What can hang from each mark
gokima: dirito
mevom: bosu gokima sebi
sebi: dirito
dirito: bosu gokima sebi tibu
tibu: dirito mevom
bosu: dirito mevom

In the rows, zero is written as 128.
Known rows, with every way that one mark hangs from another
dirito{sebi tibu}: [112 112 138 144 144 129 119 155 166 125 108 132 121 142 121 162 135 110
 111 132]
bosu{dirito mevom}: [130 110 154 127 145 127 158 149  51 158  78 131 192  88 122 142 100 107
 167  94]
mevom{bosu sebi{dirito{gokima}}}: [152 120 114 167 167 104 144  83 124 133 165 151 126  64 116 134 147 134
 151 151]
sebi{dirito}: [149 140 119 132 176 106 132 161 109 138 148 149 166 105 131 141 139 105
 126 110]
mevom{bosu gokima{dirito{tibu}} sebi}: [111  73 148 137 122  86 102  86 160 124 101 125  90 137  94  49  83 144
  90 187]
sebi{dirito{gokima tibu}}: [ 95 155 155 146 144 154 127 131 145 102 143 185 174  94 164 168 116 112
 122 116]
tibu{dirito mevom{gokima sebi}}: [157  88  82  71  98  85 110 112  93 145 112  91  73 113 105  15 137 150
  72 128]
sebi{dirito{bosu{mevom} gokima}}: [145 200 149 132 140 167 170 144 106 106 168 162 214 130 153 202 119 122
 185 102]
gokima{dirito}: [100 130 153 120 116 131 146 153  93 149 106 131 127 153 127 125  98 108
 136 114]
bosu{mevom}: [145 128 156 106 138 117 156 154  68 133 105 121 189 133 109 126  92 108
 144 111]
mevom{gokima}: [154 122 134  86 149  97 116 134 119 114 128 110 145 123 104  80 107 120
 101 121]
dirito{bosu sebi}: [141 148 105 138 158 138 145 160 152 134 154 112 115 172 123 191 160 131
 155 120]
tibu{mevom}: [142 128 110 100 122 107 117 140  87 141 135  93 121 142 126  92 137 121
 113 121]
sebi{dirito{bosu gokima tibu{mevom}}}: [104 187 121 135 119 165 114 127 156  99 183 156 150 147 186 167 145 141
 130 124]
bosu{mevom{gokima{dirito{tibu}} sebi}}: [106 107 184 116  99 111 126 114 114 104  56 129 139 150 107  71  71 134
 114 144]
dirito{gokima sebi}: [132 150 142 137 124 161 151 132 136 125 135 126 115 118 124 187 148 109
 155 104]
tibu{dirito}: [115 105 113  92 123 127 151 161  88 166 115 140 139 115 123 107 104 114
  99 107]
dirito{bosu{mevom} sebi tibu}: [122 144 149 143 135 151 142 164 159 111 118 130 165 186 125 198 119 127
 148 136]
bosu{dirito{gokima}}: [ 93 129 145 136 135 160 156 116  83 145 108 149 151  64 152 163 120 119
 170  87]
bosu{dirito{gokima sebi tibu}}: [ 78 119 152 169 125 178 135 126 151 134  93 159 124  82 155 204 141 113
 157 102]

Rows
[176  61  82 129 140  62  95  71 102 157 118  79  78  71  92  29 150 150
 117 158]	tibu{mevom{bosu{dirito} gokima sebi}}
[144 182 153 135 114 180 177 142 130 112 146 123 161 162 129 222 132 123
 193 106]	dirito{bosu{mevom} gokima sebi}
[116 157 129 144 120 157 150 167 150 148 134 118  96 201 130 191 142 121
 166 118]	gokima{dirito{bosu sebi}}
[170 124  94 155 136  97 122  77 113 137 177 121  99  82 122 102 167 138
 139 156]	tibu{mevom{bosu sebi{dirito{gokima}}}}
[104 155 120 147 179 132 119 161 163 112 162 172 178 148 162 171 129 135
 123 133]	sebi{dirito{bosu tibu}}
[169 144  91 127 189  88 120 121 143 104 164 132 131 124 124 113 160 160
 131 134]	mevom{gokima sebi{dirito{bosu}}}
[178 113 110 121 138  74  63 116 176 114 174 120 135 116 111  47 123 117
  59 176]	sebi{dirito{tibu{mevom{bosu gokima}}}}
[156 115 150 129 161  85 111 124 129  87  99 149 177 100 111  89 112 132
 105 139]	bosu{mevom{gokima sebi{dirito{tibu}}}}
[ 88  98 157 122 119 106 107 108 140 107  75 130  96 144 120  68  92 145
 100 147]	mevom{gokima{dirito{tibu}} sebi}
[200  86  88 133 123  89  90 111 148 163 140  73  79  98  87  79 163 111
 112 146]	tibu{mevom{bosu{dirito{sebi}} gokima}}
[134 165 136 113  83 195 188 153 119 141 134 139 152 152 132 206 119 122
 165 100]	tibu{dirito{bosu{mevom} gokima sebi}}
[100 126 140 141  77 144 103 156 153 142 101 109  73 186 135 128 136 105
 108 133]	gokima{dirito{sebi tibu{mevom}}}
[115 130 138 159 131 169 156 128 120 151 110 138 119  73 139 204 158 107
 178  87]	bosu{dirito{gokima sebi}}
[148 143 104 111 112 127  81 139 200  97 154  88  93 192 128 116 154 142
  94 148]	dirito{bosu sebi tibu{mevom{gokima}}}
[138 112 104  96  70 140 136 106  99 169 158 117 108 107 120  83 110 121
  98 142]	tibu{dirito{gokima} mevom{bosu}}
[ 79 123 148 118  79 135 104 144 116 137 100 121 106 177 146  92 100 116
 100 135]	gokima{dirito{tibu{mevom}}}
[151 113  66  74 105 101 118 112 112 139 139  92  77 151 121  46 145 176
  93 134]	tibu{dirito{bosu} mevom{gokima sebi}}
[130  94 115 102 123  80  81  96 136  99 105  95  90 129 117  35 133 157
  76 152]	dirito{tibu{mevom{gokima sebi}}}
[ 93 123 134 158  94 173 114 119 141 137 104 129  97  96 161 171 159 116
 142 107]	bosu{dirito{gokima sebi tibu{mevom}}}
[ 54 144 153 134 118 159 133 152 146 127 118 152 136 198 157 155  86 139
 133 136]	gokima{dirito{bosu tibu}}
[108 141 129 110  99 167 194 112  75 136 114 146 151 128 137 156 107 162
 170 110]	tibu{dirito{bosu{mevom{sebi}} gokima}}
[116 110 131 179 163 115 124  82 155 116 149 172 132  73 132 138 131 138
 128 168]	mevom{bosu sebi{dirito{gokima tibu}}}
[ 88 162 142 152 126 185 140 131 190 100 148 146 124 160 156 220 138 138
 152 126]	dirito{bosu gokima sebi tibu}
[192 123  87 111 151  66  93 113 114 115 147 101 100 104 115  48 172 140
  98 131]	tibu{mevom{gokima sebi{dirito}}}
